Every row comes from one small tree of marks. Brackets hold a mark, then the marks that hang from it, in alphabetical order. Every link used is in the known rows. Which tree was each row made from?
Known rows:
[zubi [gekur [bezufa dobime]]]: -2.32 -0.69 +0.16 -2.55 -1.02 +0.40 -0.52 +2.81 +2.26 -0.50 +0.62 +2.96
 +0.55 +0.65 +0.92 +2.76 -2.42 +3.84 -1.30 -1.68
[lakaz [gekur [bezufa dobime golopo]] [rurin zubi]]: -4.24 +0.16 -1.25 -2.80 -2.55 -0.46 -0.56 +3.59 +2.62 +0.05 +0.34 +2.69
 +2.59 +3.08 +1.63 +1.47 -2.80 +5.45 +0.31 -1.73
[golopo [zubi [gekur bezufa]]]: -1.86 -0.59 +0.15 -2.87 -0.80 +0.75 -0.69 +2.62 +2.89 +1.40 +1.60 +2.54
 +0.91 +0.46 +0.95 +2.30 -2.10 +4.16 -1.41 -0.97
[dobime [lakaz golopo] zubi]: -1.72 -0.74 +0.43 -2.16 -3.11 +0.71 -0.42 +0.85 +1.80 +0.18 +2.29 +0.39
 +1.24 +1.25 +0.54 +5.74 -1.52 +3.84 -2.78 +0.45
[bezufa [golopo zubi] [rurin lakaz]]: -2.35 +1.07 -0.92 -3.10 -1.25 -2.12 -0.01 +2.22 +1.23 -1.62 +1.25 +1.56
 +2.07 +3.82 +1.31 +3.64 -1.24 +0.97 -1.21 +0.88
[bezufa [dobime lakaz] golopo]: -2.83 -0.88 -0.49 -1.62 -1.40 -1.53 +0.32 +2.07 +0.05 -2.64 +0.31 +0.51
 +1.18 +2.41 +1.65 +4.58 -0.51 -0.07 -2.29 +0.38
[bezufa dobime golopo]: -2.27 -0.60 -0.80 -1.40 -1.18 -2.11 +0.40 +2.58 -0.12 -2.34 +0.13 +0.80
 +1.01 +2.45 +1.44 +3.67 -0.35 -0.24 -1.62 +0.44
[zubi gekur golopo]: -2.41 -1.46 +1.14 -3.22 -1.62 +0.04 -0.37 +2.93 +2.28 -1.65 +1.61 +1.55
 -1.33 +1.75 +0.93 +3.42 -1.64 +4.90 -1.08 -0.94
[lakaz [gekur [bezufa dobime]] [golopo zubi] rurin]: -3.63 -1.17 -1.86 -2.62 -2.39 +1.66 -0.52 +3.33 +4.10 -0.23 +1.21 +1.99
 +1.63 +1.60 +1.19 +2.49 -2.56 +6.73 +0.20 -2.22
[bezufa golopo]: -1.40 -0.38 -0.05 -1.82 -1.00 -2.06 +0.22 +2.74 +0.21 -1.53 +0.66 +0.62
 +0.86 +2.58 +1.26 +2.94 -0.48 +0.26 -1.43 +0.42
[bezufa dobime [golopo zubi] rurin]: -3.19 -0.32 -2.05 -2.13 -1.37 -1.65 +0.27 +2.30 +0.95 -2.16 +0.38 +0.62
 +1.40 +2.33 +2.06 +4.10 -0.79 +0.22 -1.87 +0.92
[zubi [gekur bezufa] golopo]: -2.62 -0.84 +1.56 -3.27 -0.72 +0.24 -0.59 +2.35 +2.15 -0.75 +1.44 +2.74
 -0.75 +0.91 +1.24 +2.72 -3.17 +4.65 -1.54 -2.13
[golopo [zubi gekur]]: -1.70 -1.07 -0.18 -2.79 -1.50 +0.61 -0.54 +3.08 +3.00 +0.67 +1.74 +1.59
 +0.49 +1.11 +0.71 +2.86 -0.88 +4.39 -1.04 -0.01
[gekur [bezufa dobime [golopo zubi]]]: -2.41 +0.17 -0.34 -1.78 +0.02 -1.24 -0.10 +1.68 +0.44 +0.13 +0.52 +2.36
 +1.93 +0.97 +1.77 +2.57 -2.25 +0.11 -2.30 -0.88
[dobime lakaz [zubi [gekur [bezufa golopo]]]]: -3.23 -0.67 +0.76 -2.80 -2.01 +0.41 -0.15 +1.44 +2.24 -0.22 +1.40 +2.41
 +1.63 +0.93 +1.33 +4.66 -3.32 +4.42 -3.39 -0.48
[golopo [zubi [gekur [bezufa [dobime [lakaz rurin]]]]]]: -2.90 -0.77 -0.48 -2.72 -1.15 +1.72 -0.67 +2.02 +3.64 +0.72 +1.24 +2.11
 +1.27 +0.98 +1.58 +2.83 -2.20 +5.03 -1.51 -1.05
[dobime [zubi golopo]]: -1.25 +0.04 +1.01 -2.54 -1.97 -0.14 -0.22 +0.74 +1.78 +0.55 +2.08 +0.96
 +0.25 +1.48 +1.00 +4.07 -1.40 +3.52 -2.77 +0.85
[bezufa [dobime zubi] golopo rurin]: -3.22 +0.04 -1.73 -2.04 -2.21 -1.77 +0.51 +1.62 +0.85 -2.46 +0.25 +0.79
 +1.62 +2.38 +1.93 +4.95 -1.41 +0.90 -2.72 +1.35

Write each row's tree:
-1.78 +1.95 +1.76 -3.42 -2.43 -1.91 -1.37 +1.59 +0.46 +1.37 +2.66 +2.58
 +1.65 +4.26 -0.04 +3.33 -1.60 +3.46 +0.06 -0.20 => [rurin lakaz [zubi golopo]]
-3.91 -0.77 -0.55 -3.20 -2.93 +0.83 -0.19 +1.03 +2.82 -2.19 +1.25 +1.14
 +0.20 +1.51 +1.72 +6.09 -2.16 +4.61 -3.06 +0.40 => [bezufa [dobime lakaz [zubi gekur golopo]] rurin]
-3.59 -1.11 -0.86 -1.84 -2.19 -1.52 +0.58 +2.59 +0.92 -2.25 +0.44 +1.69
 +1.28 +2.02 +1.34 +4.70 -1.64 +2.49 -2.33 +0.57 => [bezufa [dobime [zubi gekur]] golopo]
-2.68 -1.26 -0.43 -2.35 -1.18 -1.35 +0.16 +3.45 +1.34 -1.15 +1.07 +1.38
 +0.89 +2.09 +1.28 +3.08 -1.17 +2.31 -1.30 +0.13 => [bezufa [golopo [zubi gekur]]]
-2.58 -0.80 +0.42 -2.61 -0.77 -0.72 -0.20 +3.26 +1.59 -1.09 +0.58 +2.82
 +0.70 +1.26 +1.19 +2.44 -2.81 +3.15 -1.33 -1.65 => [zubi [gekur [bezufa golopo]]]
-3.34 -1.05 -0.38 -2.87 -1.82 +0.83 -0.63 +2.60 +2.44 -1.65 +0.83 +2.41
 +0.52 +0.77 +1.12 +4.20 -3.06 +4.32 -1.42 -2.00 => [zubi [gekur [bezufa [dobime [lakaz golopo]] rurin]]]
-2.84 +1.44 +0.18 -4.36 -3.18 -1.30 -1.10 +2.80 +2.12 -0.34 +2.06 +2.54
 +1.41 +3.99 +0.37 +3.53 -1.91 +4.79 +0.18 -0.30 => [bezufa [rurin [lakaz gekur] [zubi golopo]]]
-2.27 -1.13 -0.18 -2.83 -2.23 +0.14 -0.54 +3.92 +2.23 -0.56 +1.44 +2.49
 +0.83 +0.85 +0.13 +2.94 -2.45 +4.67 -0.34 -2.37 => [lakaz [gekur bezufa] golopo]
-3.16 +1.42 -1.15 -3.65 -3.47 -1.22 -0.94 +3.00 +2.01 -0.65 +1.22 +2.78
 +2.33 +3.74 +0.27 +3.98 -1.36 +4.01 +0.22 +0.00 => [bezufa dobime [rurin [lakaz gekur] zubi]]
-4.07 +0.34 -2.04 -3.31 -2.04 -1.96 +0.30 +3.28 +1.78 -2.95 +0.67 +2.37
 +2.27 +3.69 +1.27 +4.28 -1.36 +2.07 -0.98 +0.44 => [bezufa dobime [golopo zubi] [rurin [lakaz gekur]]]
-1.83 +0.76 -0.19 -2.45 -0.27 -1.41 -0.21 +1.83 +0.75 -0.80 +0.36 +1.91
 +1.46 +1.58 +1.90 +2.34 -2.61 +0.27 -2.03 -0.92 => [gekur [bezufa golopo rurin]]
-1.59 +0.15 -0.03 -2.31 -2.60 +1.71 -0.37 +0.28 +3.49 +0.61 +1.60 +0.11
 +1.62 +2.25 +1.57 +4.11 -1.16 +4.94 -2.65 +1.03 => [dobime [lakaz rurin] zubi]
-2.55 +1.19 +0.13 -2.75 -1.30 -0.64 -1.09 +1.08 +0.91 +0.91 +1.03 +2.40
 +1.38 +1.31 +1.58 +2.94 -2.88 +1.97 -1.58 -1.26 => [gekur [bezufa dobime [rurin [zubi golopo]]]]
-2.74 +1.77 -0.37 -3.15 -2.39 -3.13 -0.58 +2.48 +0.09 -1.00 +1.25 +1.91
 +2.57 +4.73 +0.91 +3.60 -1.73 +1.33 -0.26 +0.48 => [bezufa golopo [rurin lakaz zubi]]
-3.58 +0.84 -1.33 -3.44 -3.98 -1.25 -1.01 +3.23 +1.65 -1.14 +1.55 +2.53
 +2.23 +3.73 -0.03 +4.73 -1.70 +4.41 +0.64 -0.55 => [bezufa dobime [rurin [lakaz gekur golopo] zubi]]
-2.38 +0.28 +0.83 -2.92 -2.23 -0.56 -1.41 +2.94 +1.45 +2.15 +1.59 +3.01
 +1.57 +1.60 +0.42 +2.26 -2.71 +4.60 -0.20 -1.46 => [rurin [zubi [gekur bezufa]]]
-4.96 -0.44 -1.59 -2.99 -3.38 -1.90 -0.22 +3.34 +0.84 -2.40 +0.49 +1.34
 +2.07 +3.19 +1.63 +4.85 -1.70 +2.31 -1.14 +0.04 => [bezufa [dobime [lakaz gekur]] golopo [rurin zubi]]
-3.42 -0.84 -1.25 -2.97 -2.98 +0.32 -0.33 +3.22 +2.62 -1.15 +1.19 +2.58
 +1.31 +0.72 +0.55 +4.24 -3.05 +5.07 -1.14 -1.79 => [lakaz [gekur [bezufa [dobime zubi] rurin]] golopo]
